Known rows, with every way that one mark hangs from another:
[kepam [kuvavo zanu] poto]: [ 32.1  -8.2 -10.3 -10.9   9.9  13.3   5.2 -17.4  -1.1 -44.3  10.3  21.2
  -7.7   5.4  14.3  20.1 -13.4  -7.0   3.4  17.8   0.8 -11.6 -19.5  11.0
 -13.3   9.8  -3.3]
[kuvavo zanu]: [  4.7  11.8   8.6   3.4  -0.3   5.6   5.2  -1.5  -1.3 -11.3   1.7  11.0
  -8.1  -0.4  -8.3  12.3  -6.1   5.5   1.4   6.1  17.8  -9.0 -17.8   4.5
   3.0   0.8   7.2]
[vokob [zanu [kepam kuvavo poto zubop]]]: [ -2.6 -28.5 -31.0 -28.1  -1.6   3.9  19.4 -18.5 -35.4 -14.4  24.6   3.7
  -2.2   3.6  39.4  19.0  -0.1 -23.3   5.9  57.6  -9.9  12.1 -16.8  20.6
 -17.1  -2.4  27.8]
[poto [kuvavo zanu] vokob]: [ 25.0  18.9  12.1  -2.4   9.6   0.6 -15.3  -2.3 -12.2 -22.8  13.2  49.1
   6.3  25.7  -3.7  10.5 -11.2   7.4  -9.0  17.4   2.4   5.6 -19.2 -14.5
  10.6   4.1   6.1]
[kuvavo [zanu [kepam zubop] [poto vokob]]]: [  7.7  28.4   3.3 -11.9 -14.4 -13.6  11.0 -11.5 -50.6   2.8  32.0  15.5
   8.3  20.6  -1.4   1.2 -12.5 -19.0  -2.1  76.5  -9.6  17.4  -5.2  36.9
  26.2   1.8  42.3]
[zubop [kepam kuvavo]]: [ 28.8 -24.8 -14.0  -5.3   6.4   1.6  10.6   5.3 -21.8 -18.5  12.3  11.9
  -6.6   3.4  20.6   7.4  12.0  -6.8  -3.5  32.2   9.4  12.4  -9.9  -2.2
 -11.9  -3.8 -13.3]
[kuvavo [zanu [kepam [poto vokob] zubop]]]: [ -4.5   0.5 -11.8 -19.3 -10.2   0.1   5.9 -23.3 -35.6 -21.8  44.4  24.4
  -0.4   8.3  -6.5  26.2 -17.8 -28.3  -0.4  59.4 -19.4   2.9  -1.5  68.9
  16.1   0.6  31.1]
[zanu [kepam kuvavo] poto]: [ 51.0  -1.2  -5.4 -10.0  -2.4 -17.2  12.2  -2.8 -38.3  -5.6   8.7  -1.1
   9.7  23.8  33.0  -2.8   0.5 -10.0  -2.1  52.4   7.2  25.1  -7.7 -27.8
  -9.4  -4.9   5.6]
[kepam [kuvavo zanu] zubop]: [ 10.1  -1.9  -0.2   5.3   2.9  10.6  15.7  -4.1  -8.8 -32.4   7.8   5.7
  -7.5   2.8   0.8   0.3  -8.5  -3.4   3.2  18.6   5.7   2.4 -18.8  28.0
   2.6  15.2   9.4]
[kepam kuvavo [poto vokob] zanu zubop]: [  2.8 -31.0 -31.6  -6.2   0.0  12.2  11.3 -17.6 -17.5 -32.2  37.5  -4.0
   8.0   5.4  -1.2 -11.2  -3.8 -28.9  -7.0  29.3 -65.5  23.1  16.5  63.7
  -3.8  14.8   0.1]
[rurog [poto [vokob zanu]] [zubop [kepam kuvavo]]]: [  9.1 -26.5 -27.5  -6.4  16.5   8.9  13.0   5.7 -31.3   0.9   5.1  51.0
  -3.5  17.4   5.1 -22.2  13.8  -9.9 -10.1  78.1  -1.6  11.8 -33.7   2.6
   7.7  -1.5   5.7]
[poto kepam kuvavo vokob]: [ 12.8  30.7   3.6  -1.7   9.5  -0.6 -41.0   1.0  -5.6  -6.7   9.1  41.6
  14.8  21.9   0.4  -0.7  -6.6 -14.8 -14.9   0.8 -32.9   7.3  -8.8 -32.7
  -0.1  12.4  11.3]
[zanu kepam [poto kuvavo]]: [ 32.4  17.0  -8.6 -11.8  -0.5 -20.8  -1.7  -2.0 -36.1   2.6   8.4  14.1
  15.8  29.9  27.7   2.0   5.0  -7.8  -9.3  46.9   4.3  28.1  -7.4 -43.8
  -9.5  -7.4  11.3]
[kuvavo [zanu [poto [kepam zubop] vokob]]]: [ -6.8  61.1   8.6  -6.7  -8.1   3.9 -14.9 -13.4 -20.0   9.2  16.5  19.6
  11.3   9.3 -11.1 -13.5 -20.7 -27.4  -4.2  44.5 -41.1  -1.8  -8.6  16.0
  20.7  19.7  51.8]
[vokob zanu]: [-13.0  -0.5  -1.1 -10.6   0.4   2.5   2.8  -2.1  -5.6  15.8  -3.6   3.6
  -3.2  -0.7  19.1   1.7   7.9   6.3   6.2  14.2   0.6  -3.0 -16.5 -25.6
  -1.9  -9.7  15.6]
[rurog poto zubop]: [-12.2  -5.6 -21.0  11.3  10.5  11.3  11.1   5.3   5.7   3.9 -16.0  14.4
  -0.1   4.6 -25.6 -29.8  -0.6  -6.6  -5.9  16.3   2.0  -0.9 -12.7  22.4
   6.4  14.2  -4.8]
[rurog [poto kepam [kuvavo zanu] vokob] zubop]: [ 10.2  38.5  -8.0  13.2  20.1  13.9 -24.6   3.3   0.8 -13.6  -6.8  69.2
   7.2  28.3 -32.2 -18.4 -12.1 -17.1 -17.1  24.7 -12.3   0.0 -37.1  -6.5
   7.1  25.7  12.8]
[poto [kepam kuvavo]]: [ 23.1  11.8   1.3   0.7   8.5   5.1 -15.9   2.1   2.6 -14.5  -4.7   8.8
   0.0   6.8   8.9   0.2  -6.3 -14.7  -3.5  -7.0 -14.1   3.2 -11.4 -28.7
 -17.4  12.3   0.2]
[rurog [poto vokob] [zubop [kepam kuvavo]]]: [ 23.6 -30.7 -27.1   2.3  18.5   6.7  14.2  11.3 -25.2 -14.4   8.6  44.4
  -1.9  19.7 -13.0 -28.1   5.8 -15.5 -14.7  61.4  -1.0  17.7 -16.6  28.9
  10.6   9.6 -12.1]
[zubop [kepam [poto kuvavo]]]: [  7.9 -10.7 -29.5 -17.2  11.1   4.0  -4.9  -6.1 -15.5 -21.5  21.8  27.7
   2.6   3.5  22.2  25.7   9.2 -21.4  -8.4  34.3 -12.0   2.6  -8.7  -1.5
 -20.4  -0.1  -1.3]
[zubop [kepam [zanu poto]]]: [  6.7   0.2 -26.3  -1.8  -4.9  -5.8  22.1   2.3 -32.7  16.9  16.1 -19.6
   3.8  -2.2   7.1 -13.4  20.7 -19.0 -11.2  54.2 -28.9  27.2   4.8   8.7
  -9.9  -1.4   5.2]
[rurog poto]: [  0.5  -0.9  -4.9  10.8  10.9  12.5   2.5   7.6   0.8  10.7 -11.2   0.2
  -0.8   9.0 -19.8 -14.3   6.2  -8.1  -5.9   7.7   4.9   2.0  -5.9  15.4
   6.4  -5.8  -0.7]
[zanu [kepam zubop] [poto kuvavo vokob]]: [ 14.0  17.7  -9.5 -13.0  -7.3 -19.1  -2.8  -5.7 -48.4   4.2  29.6  22.2
  23.7  32.8  17.8  -8.1  -1.7 -23.3 -10.8  67.3 -23.1  35.0   1.0   0.5
  12.7   2.5  32.7]
[zubop [kepam poto]]: [ -2.3 -14.0 -26.0 -17.3   1.0   4.5   5.1  -9.9 -11.2 -10.4  22.3   5.9
  -4.3 -11.0  12.0  21.0   4.5 -24.0  -4.4  39.1 -13.7  -6.8   0.4  25.4
 -12.9  -2.8   4.3]

Rows:
[ 27.1 -44.0 -30.3  -9.9   5.8   4.7   8.9  -9.8 -29.5 -30.1  41.8  10.6
   1.2   4.9   8.1   6.4   9.7 -25.5 -12.8  52.3 -47.6  21.8   7.3  41.0
 -13.2   2.2 -15.0]
[zubop [kepam kuvavo [poto vokob] zanu]]
[ 22.4   0.2 -21.3  -3.4   1.0 -11.7   0.5   2.4 -40.1   4.2  31.2  18.4
  15.7  23.3   9.2 -14.3  17.3 -17.0 -21.4  65.3 -42.6  37.3   3.2 -10.8
  -1.8   0.4   3.7]
[zubop [kepam [zanu [poto kuvavo vokob]]]]
[  1.5  19.1  -5.6 -13.8 -16.3 -17.4   8.2 -10.6 -50.0  16.7  29.8   5.9
  16.8  18.2   9.0 -11.0  -7.2 -25.3  -6.3  68.4 -26.7  26.0  12.5  28.2
  23.0  -1.1  36.6]
[zanu [kepam zubop] [poto vokob]]
[ 18.1   9.2 -17.7   4.2   1.4  -5.6   3.1  -0.4 -14.8   1.6   4.9  -7.0
  17.3  18.8  11.1 -21.7  11.7  -5.0 -10.5  22.3 -29.2  32.0   1.9 -25.8
 -13.9   6.1  -1.0]
[kepam [zanu [poto kuvavo]]]
[ -6.5  44.9   3.2   2.1   5.7   8.7 -28.5  -5.7 -14.8 -16.5  17.5  41.5
   7.8  16.9 -14.7   6.8 -14.6 -20.1 -10.2  16.8 -26.3   3.4 -21.5   5.9
   8.0  23.4  35.1]
[poto [kepam zubop] [kuvavo zanu] vokob]
[ 10.4 -10.4 -21.7   4.2  -7.1   1.3  26.1  -5.8 -20.9  -4.4  11.0 -27.6
  13.4   6.9   7.0 -33.3   7.3 -16.9  -5.7  34.9 -36.0  37.1   7.2  24.7
  -6.8  16.6   8.9]
[kepam kuvavo [zanu poto] zubop]
[  0.2 -11.3 -25.1 -32.7  11.8  -0.4 -13.2 -13.1 -28.0  -4.6  32.6  50.9
   4.5  11.7  33.0  25.1  10.0 -16.7  -8.7  63.4 -26.5   2.8 -18.8 -16.7
  -6.8 -10.8  17.6]
[zubop [kepam [poto kuvavo [vokob zanu]]]]
[  5.5  -8.2 -16.0  -8.9   4.1  17.8  14.0 -19.5  -5.3 -42.9  18.7   8.7
  -3.9   0.3   7.3  14.7 -18.4 -18.8   5.9  25.1  -8.5  -4.3 -13.9  45.7
  -5.9  17.9  14.9]
[kepam [kuvavo zanu] poto zubop]
[ -8.4  41.7  -3.1   5.3   4.7  13.2 -19.4  -3.9  -1.2 -15.6   4.6  24.7
  -0.5   8.6  -8.3  10.8 -10.3 -19.2  -5.5   5.8 -10.5   0.4 -25.9  -1.6
  -8.9  26.2  31.5]
[poto [kepam zubop] [kuvavo zanu]]
[-19.0  49.0  -6.2  -6.4  -9.3   2.9 -10.2  -7.3  -8.6  22.1  -0.9 -10.1
  12.5  -1.6   0.9 -17.7  -8.4 -32.9  -1.2  21.8 -38.8   5.6   2.0   2.8
  -0.8  18.4  43.5]
[zanu [poto [kepam zubop]]]
[ 12.6   1.4 -15.9  -5.2  -9.0 -10.3   8.9   0.1 -39.7  16.2  29.8  -0.4
  10.2   6.7   0.9 -17.3  13.7 -18.5 -13.5  68.0 -42.8  30.2  13.6  17.4
   6.7  -4.1   9.8]
[zubop [kepam [zanu [poto vokob]]]]
[ 23.8   1.7 -13.3  -9.0  -9.0 -12.3  21.4  -5.6 -43.7  -4.3  16.0 -10.6
   9.7  16.0  28.2  -9.3  -2.1 -22.8  -1.9  58.7  -5.4  30.0  -2.1   9.0
  -2.4   2.9  22.4]
[zanu [kepam kuvavo zubop] poto]
[-10.6 -21.3 -34.6 -20.7   1.5  -0.2   5.9 -11.0 -17.7 -16.9  29.6  41.8
   2.1  -5.7  -0.8   5.7  -6.2 -23.8  -7.4  59.4 -31.1  -5.3   0.6  44.2
   2.7  13.3   3.0]
[rurog [zubop [kepam [poto vokob]]]]
[  4.1 -14.2 -33.2  -2.6   6.4   8.1  -2.0 -11.7   0.7 -24.5  15.4   1.9
   9.9   5.2   6.8   5.1   6.9 -15.7  -9.5   1.9 -38.4  17.1   4.6   6.2
 -25.6   7.6 -11.0]
[kepam [poto kuvavo] zanu]
[ 15.2 -29.0 -22.3 -32.7   9.8   4.3   0.3 -13.4 -31.2 -12.5  33.1  36.4
  -2.8   6.5  38.1  19.5   6.6 -13.0  -2.8  67.9 -21.7   2.0 -17.2  -2.6
  -6.4  -9.0  11.2]
[zubop [kepam kuvavo [poto [vokob zanu]]]]
[ -1.1  -9.1 -22.3 -20.5  -1.9  -5.8  -5.4 -16.7 -36.4 -21.8  41.9  30.6
  16.2  20.8  12.7  17.9  -6.1 -32.0  -9.5  46.4 -31.6  18.6   5.5  36.0
   2.7   2.8  21.4]
[zanu [kepam [poto kuvavo vokob] zubop]]
[-31.1 -18.3 -34.9  -1.4  -7.5  16.6  18.0 -17.1  -1.8  -9.2  23.1 -26.0
   0.9 -15.0 -12.2  -6.5   1.1 -29.8  -2.2  15.0 -52.8  11.9  19.0  68.5
 -11.9  15.5   9.5]
[kepam poto zanu zubop]
[  1.1  27.6  -4.8  -9.1 -14.4  -7.2  21.4  -9.8 -41.8   7.6  18.3  -3.4
   4.0  11.8   5.2   4.4  -7.4 -18.4   0.2  64.4   5.3  16.1  -9.2  24.6
  10.9   6.2  37.1]
[kuvavo [zanu [kepam zubop] poto]]
[ 11.8 -22.5 -12.3  -3.4  -4.1  -2.2  16.5  -0.7 -35.3 -15.8  18.4  -3.3
   0.3  10.4  16.1   5.8  -0.6 -17.8  -0.6  32.8   4.1  25.4  -2.0  22.2
  -7.5   2.8  10.8]
[zanu [kepam kuvavo zubop]]
[ 13.0   0.7 -21.0 -14.1  12.3   8.4  -1.9 -10.4 -15.0 -33.3  21.5  38.7
  -5.9   5.4  13.8  35.6  -0.2 -14.0  -5.7  41.0   2.1  -4.0 -22.2   1.9
 -16.5   4.7   7.3]
[zubop [kepam [poto [kuvavo zanu]]]]
[ 29.4 -19.4  -7.1 -17.3   8.9   2.8  -9.5 -18.1  -6.6 -34.3  24.3  23.7
   7.8  13.5  12.9   2.8 -14.6 -11.5  -3.4  22.5 -33.2  -1.2   3.1  15.4
  -2.2   1.7  -5.5]
[kepam kuvavo [poto vokob]]
[-26.8  -9.2 -13.9 -13.7 -10.5  -0.5  14.7  -3.7 -35.3  20.4  14.8  -5.0
  -3.9   1.0  21.6   7.9  10.2 -13.4   6.6  45.6   2.0  13.3 -12.4  12.6
   0.0  -7.9  37.6]
[vokob [zanu [kepam zubop]]]
[ 18.5 -30.8 -34.2   6.1  16.6  11.4  23.5  12.1 -15.9 -14.9  -5.4  26.5
  -7.2   8.1  -5.9 -19.7   9.2 -14.5 -10.7  46.5  13.1  12.8 -21.9  18.0
  -6.1   7.7 -17.1]
[rurog poto [zubop [kepam kuvavo]]]
[  0.2  -4.2 -25.7  13.3  20.9  10.3  -0.2   8.8   2.2  -7.2 -17.7  34.5
   5.3  21.5 -14.5 -26.0   3.3  -4.7 -11.9  12.5   5.8   8.6 -21.2  -5.0
  -3.5  16.4  -9.4]
[rurog [poto kuvavo] zubop]
[  7.6  11.7  -3.4 -22.8  -9.9 -15.9   8.5  -5.1 -37.1  32.2   5.1   1.7
   6.2  13.0  38.9   1.0   9.4  -6.0   2.8  63.7   2.6  14.3 -15.4 -40.1
  -1.5 -18.8  33.5]
[vokob [zanu kepam poto]]
[ 28.7  11.7   0.7  -1.4   3.6  -7.3  -1.5  -0.3 -25.6 -22.6  10.8  30.1
  -3.3  24.2   9.9  30.8  -1.2  -0.6  -5.0  28.1  29.4  14.7 -26.4 -20.9
  -9.1  -3.7   5.8]
[poto [kuvavo [zanu kepam]]]
[-18.0  30.4 -10.5   2.0   3.9  10.2 -19.7   1.4  -3.4  -5.0   3.2  12.3
   8.2   5.7   2.0  -3.8  -3.7 -24.7  -8.7  -5.1 -27.1   8.1  -9.2 -11.3
 -11.8  19.2  26.8]
[poto [kepam zubop] kuvavo]
[ -1.7 -26.2 -31.2 -10.0  -3.2   4.1   6.5 -12.3 -26.3  -9.4  43.0   7.7
   0.6  -5.3  -5.2  10.8  11.1 -31.4 -12.4  50.7 -51.2  15.7  17.2  54.9
  -4.7  -3.2  -2.5]
[zubop [kepam [poto vokob] zanu]]
[ -4.3  10.3 -12.6 -12.6   5.2  11.5  -9.7 -22.0 -12.8 -35.8  32.0  42.8
   8.8  14.1  -3.6  17.0 -18.4 -19.1  -5.4  31.5 -28.6  -1.0 -12.3  38.2
   9.4  15.2  24.5]
[kepam [poto [kuvavo zanu] vokob] zubop]
[ 13.1 -48.1 -49.5 -10.5   5.4   4.8  18.3  -9.3 -26.4 -40.1  36.4  29.7
   1.9   1.3   3.4  -9.6   3.7 -26.5 -12.6  59.4 -51.4  18.7  -2.3  47.3
 -11.6  20.2 -21.0]
[rurog [zubop [kepam kuvavo [poto vokob] zanu]]]
[  3.3   2.3   1.0 -13.8  10.6  -4.3 -18.8  -0.8 -16.6   2.9  11.1  42.4
   9.4  22.8  22.4   1.2   5.1   9.2  -3.7  26.7 -13.1   9.4 -22.0 -44.5
   5.2  -8.4  17.5]
[poto kuvavo [vokob zanu]]
[-14.2 -15.3 -31.0  -4.2  -0.1   9.8  -2.1 -17.3 -17.3 -23.2  38.8   8.4
  15.5   8.4  -6.0 -10.5   1.5 -27.1 -13.6  24.1 -66.5  23.7  15.5  51.1
  -3.0  17.9   9.8]
[kepam [poto kuvavo vokob] zanu zubop]
[-21.3 -12.1 -40.9  -1.1   3.5  14.2   7.8 -13.6  -8.9 -23.9  22.9  -8.6
   9.8  -0.3  -1.1  -2.2   5.7 -25.3  -7.5  12.8 -49.9  21.1  10.9  44.5
 -18.3  17.9   6.5]
[kepam [poto kuvavo] zanu zubop]
[ 34.9  -9.7  -3.0  -1.3   8.1   5.4  13.1   3.6 -20.6 -29.7  12.1  21.0
 -15.9   5.3  10.5  21.3   5.6  -2.7  -2.8  40.7  24.3   2.7 -27.0   1.8
  -8.6   1.8  -4.6]
[zubop [kepam [kuvavo zanu]]]
[ -8.7  11.9  -3.5 -14.1   3.6   8.7 -15.2  -6.8 -17.8   3.6  14.2  22.5
   4.8   9.5  15.5 -12.3  -4.2 -20.8  -0.8  29.2 -36.5   4.4 -17.7  -6.8
   3.8  10.7  40.3]
[poto [kepam kuvavo zubop] [vokob zanu]]
[ -0.3  -2.8 -13.3   8.9  -2.0  10.2  -7.3  -3.5 -16.8 -13.2  23.9  -1.6
   8.8   5.3 -13.9 -20.7  -2.5 -31.1 -11.0  13.0 -63.1  28.0   8.3  34.3
  -3.5  25.2  11.4]
[poto [kepam kuvavo zanu zubop] vokob]
[-19.1  47.6 -13.3 -17.6   1.5   3.2 -16.6  -7.6 -16.3  26.9  -3.4  12.2
  16.3  12.2  29.8 -16.4   1.1 -22.7  -2.6  35.1 -37.3   9.8 -23.8 -50.4
  -9.4  12.6  55.2]
[vokob [zanu [poto [kepam zubop] kuvavo]]]
[  8.3 -20.6  -6.5 -17.3  -4.2  -5.5   9.7  -6.5 -47.2  -2.0  29.6  19.8
   2.7  18.1  27.1   1.1   2.0 -13.4   0.6  60.5  -8.6  23.8 -17.5   8.2
   8.6  -9.1  30.1]
[poto [vokob [zanu [kepam kuvavo zubop]]]]
[  6.2  15.3 -21.2  23.9  17.7  18.7 -19.0  10.7  -0.1   4.4  -9.4   0.8
   6.8  18.4 -24.8 -21.2  16.0 -26.1 -18.6  -6.7 -30.0  26.3 -10.1 -15.7
 -22.3  10.4  -3.0]
[rurog [poto [kepam zanu] kuvavo]]
[ -8.8  26.6 -18.4  -0.4  20.3  12.5 -28.6   3.8  -5.8  12.9 -10.0  62.8
  10.8  27.4  -6.3 -27.3   0.4 -14.2 -14.7  30.8 -25.1   5.2 -36.7 -37.8
   1.6  14.0  23.5]
[rurog [poto kepam kuvavo [vokob zanu]] zubop]
